Each row was made from one small tree. Brackets hold a mark, then the marks that hang from it, in the order of their numbers. Every link used is in the known rows. Write each row's tree.
(in the rows, 128 means zero)
Known rows
(k_678 k_872): [135 101 150 121 136 145 132 136 101 138 124 132 142 135 135 140 124 113
 132 155 139 128 136 132 112 137 129 129]
(k_872 k_601 (k_678 k_305 k_900)): [134 170 113 108 136 121 131 162 101 146 135 103 162 163 146 141 114  96
 154 150 126 122 121 178  52 143 111 152]
(k_678 k_305 (k_872 k_601 k_818) (k_900 k_17 k_903)): [151 197 147 115 133 122 129 186  97 143 124 117 165 201 144 156 124  79
 150 169 136 126 121 161  45 151 128 156]
(k_225 (k_17 (k_900 (k_678 k_305)))): [138 147 143 134 118 110 139 170 116 140 118 127 111 125 135 141 133 143
 162 116 144 124 136 107 139 134 150 149]
(k_818 (k_872 k_601 (k_678 k_305 (k_900 k_903)))): [128 194 107 113 141 131 136 150  92 143 132 107 170 147 137 132 109  85
 136 127 118 131 131 180  55 126 132 134]
(k_601 (k_872 (k_678 k_900))): [135 172 121 113 138 129 123 121  89 138 118 115 178  96 148 134 129 109
 144 155 121 130 127 125  69 163 119 124]
(k_903 k_900): [126 113 122 122 127 132 130  96 122 130 130 134 128 115 113 130 122 145
 139 115 160 124 115 136 106 114 127 137]
(k_872 (k_678 k_900)): [122 148 108 115 135 117 119 129 112 144 127 114 148 120 125 135 132 118
 140 148 124 129 129 136  89 148 122 136]
(k_903 (k_900 k_17 (k_678 (k_305 k_533) (k_872 k_818)))): [118 206 117 123 134 117 140 134  90 133 124 130 118  90 115 147 121 130
 146 110 148 124 106 132 104 122 143 135]
(k_409 (k_739 (k_678 k_305 (k_900 (k_17 k_225))))): [137 150 100 108 130 128 108 165 127 117 122 151 136 185 134 127 133 134
 138 155 122 120 157 151 114 115 113 147]
(k_409 (k_739 (k_678 k_305))): [128 142 111 115 126 125 120 141 124 114 121 146 143 163 133 126 126 131
 128 148 117 124 151 168 129 105 108 138]
(k_225 (k_17 (k_900 (k_678 (k_305 k_533) k_872) k_903))): [135 155 140 135 128 113 137 173  94 139 106 124 125 122 130 149 140 137
 159 111 143 125 139 105 134 130 152 148]
(k_739 k_409 (k_678 k_305 (k_872 k_818) (k_900 k_903))): [148 170 109  96 137 143 134 148 103 142 112 105 127 182 130 148 110 117
 135 184  98 120 149 173 105 143 120 150]
(k_305 k_533 (k_678 (k_872 k_601) (k_900 k_17 k_903))): [111 222 108 119 158 125 133 166  67 123 105 114 146  74 139 155 123 110
 132  95  94 125 108 126 116 113 141 127]
(k_225 (k_17 (k_900 (k_678 k_305) k_903))): [138 162 136 138 121 103 133 169 116 139 115 126 117 137 129 141 141 138
 163 110 141 128 138 105 142 132 151 152]
(k_225 (k_17 (k_900 k_678))): [131 161 132 136 118 109 136 157 117 136 117 126 113 100 133 139 136 144
 159 117 137 129 131  93 153 130 157 142]
(k_739 k_409): [127 132  95 117 130 144 136 129 118 128 129 119 101 127 126 128 113 127
 127 130 111 128 131 125 150 116 132 123]
(k_601 (k_872 (k_678 k_900) k_818)): [131 214 130 115 129 115 119 102 100 138 111 108 192  96 151 135 134 104
 145 169 116 130 119 138  57 176 126 119]
(k_818 (k_872 (k_678 k_900))): [119 167 112 117 138 134 131 126 103 143 126 117 154 101 126 126 115 103
 124 132 120 132 138 148  82 132 140 123]
(k_17 k_900): [136 115 115 130 116 121 121 131 129 124 128 135 124 123 130 127 139 143
 148 125 144 121 145 123 112 128 148 134]
(k_409 (k_739 (k_678 (k_305 k_533) k_872 k_900))): [134 117 120 106 137 135 124 154 101 119 110 144 163 156 137 140 121 126
 129 165 128 119 158 173  98 108 105 147]
(k_409 (k_739 (k_678 k_305 k_872))): [133 125 127 110 131 136 125 144 107 120 119 149 153 165 138 132 123 123
 131 164 124 123 157 169 119 111 109 139]
(k_225 (k_17 (k_900 (k_678 k_872) k_903))): [134 156 137 135 124 112 135 160 101 140 112 126 124 114 131 145 143 135
 162 123 137 134 137  95 146 135 158 146]
(k_872 k_818): [124 184 135 130 116 111 122 105 141 129 119 119 142 124 133 129 136 122
 129 144 122 128 117 142 111 145 137 122]
(k_601 (k_872 (k_678 k_305 (k_900 k_17 k_903)) k_818)): [137 242 126 117 130 109 116 130  95 138 116 110 187 130 146 139 138  95
 147 157 116 129 119 128  50 181 124 127]
(k_903 (k_900 k_17 (k_678 (k_305 k_533) (k_872 k_601)))): [119 195 105 120 141 128 148 150  78 131 133 128 118  95 122 147 110 122
 151 103 145 126 103 136 105 112 138 140]
(k_678 k_305 k_900): [155  90 150 118 132 127 128 168 126 141 127 130 135 193 131 141 114 121
 140 146 158 113 145 161  77 139 110 160]

Which tree is each row?
[127 206  62 105 140 139 131 152 115 126 125 109  94 130 116 136 117 128
 126 146  73 132 131 113 154 122 129 140] => (k_739 k_409 (k_678 (k_900 k_17 k_903)))
[143 160  86 130 129 109 106 159 114 124 117 133 110 167 127 128 154 162
 171  95 146 114 167 141 113 136 157 140] => (k_17 k_225 (k_900 (k_678 (k_305 k_533)) k_903))
[113 252  82 140 141 100 132 178  99 121 127 123 103 110 114 142 137 121
 136  78 103 136 118 107 151 120 145 132] => (k_900 k_17 (k_678 (k_305 k_533)) k_903)
[124 181 114 110 127 124 116 139 114 118 116 145 158 133 136 136 132 115
 131 179 111 131 141 145 112 120 122 136] => (k_409 (k_739 (k_678 (k_872 k_818) (k_900 k_17))))
[137 135 138 137 117 114 127 151 123 135 115 128 128 135 128 137 146 140
 154 115 141 129 135  90 136 131 149 146] => (k_225 (k_17 (k_900 k_903)))
[119 190 123 124 141 113 123 154 112 129 119 128 114  92 131 139 121 125
 134 108 104 122 119 110 139 125 141 130] => (k_305 (k_678 (k_900 k_17)))
[122 170  94 113 129 122 116 147 125 111 123 148 141 130 130 129 130 129
 129 154 108 131 141 134 131 103 118 138] => (k_409 (k_739 (k_678 (k_900 k_17))))
[124 227 127 119 126 116 120  92  98 134 113 107 186  85 151 130 137 103
 141 155 107 132 114 128  76 176 129 107] => (k_601 (k_872 k_678 k_818))
[143 149 147 134 124 112 135 174 101 144 113 129 124 143 132 147 138 133
 165 123 147 127 143 107 135 137 152 152] => (k_225 (k_17 (k_900 (k_678 k_305 k_872) k_903)))
[147 136 126 116 145 140 111 177  99 140 123 137 136 176 126 144 143 112
 147 155 139 129 144 106  93 149 137 146] => (k_678 k_872 (k_900 (k_17 k_225) k_903))
[140 213 135 116 130 111 117 117  96 140 111 108 194 138 148 139 135 101
 149 163 122 126 126 151  44 181 119 129] => (k_601 (k_872 (k_678 k_305 (k_900 k_903)) k_818))
[134 129 124 113 135 120 122 149 111 150 129 116 147 161 127 138 124 113
 145 148 138 119 138 160  71 153 113 149] => (k_872 (k_678 k_305 k_900))
[140 124 143 117 140 140 129 173  98 140 129 135 135 133 131 147 124 104
 135 164 140 129 134 108  92 140 133 143] => (k_678 k_872 (k_900 k_17))
[120 176 109 123 140 128 143 147  82 133 130 134 109  91 112 146 117 131
 146 101 152 123 111 123 112 114 139 139] => (k_903 (k_900 k_17 (k_678 (k_305 k_533) k_872)))
[129 181  99 122 134 121 125 146 112 134 135 139  91 135 113 132 126 148
 158 100 152 120 120 122 121 122 142 142] => (k_903 (k_900 (k_17 k_225) (k_678 k_305)))
[113 234 106 119 124  99 112 119 123 142 125 109 152 106 126 136 143 106
 140 157 110 133 111 126  80 164 140 129] => (k_872 (k_678 (k_900 k_17)) k_818)
[139 192 106  95 134 154 147 143  98 135 121  98 122 160 146 142  98 105
 134 177  86 120 131 182 114 136 122 136] => (k_739 k_409 (k_678 k_305 (k_872 k_601 k_818)))
[146 101 147 118 142 137 123 152  99 142 117 129 156 168 129 148 130 112
 139 167 146 130 144 138  85 139 125 148] => (k_678 k_872 (k_900 k_903))
[138 133 130 104 142 144 132 142 110 138 118 120 140 139 132 143 119 125
 128 180 110 124 144 147 108 142 118 148] => (k_739 (k_678 k_872 k_900))
[124 239 117 129 141 107 138 151  82 131 110 108 152 136 138 152 127 105
 148 125 116 131 120 174 102 133 138 133] => (k_900 (k_678 (k_305 k_533) (k_872 k_601 k_818)) k_903)
[123 185 121 118 135 122 144 119  88 134 120 119 140 108 129 148 111 129
 155 122 155 120 107 177  84 118 132 141] => (k_903 (k_900 (k_678 (k_305 k_533) (k_872 k_601 k_818))))
[141 151  92 127 123 115 107 143 125 127 126 138 100 141 134 122 149 164
 173 121 143 117 161 129 127 142 164 134] => (k_17 k_225 (k_900 k_678))
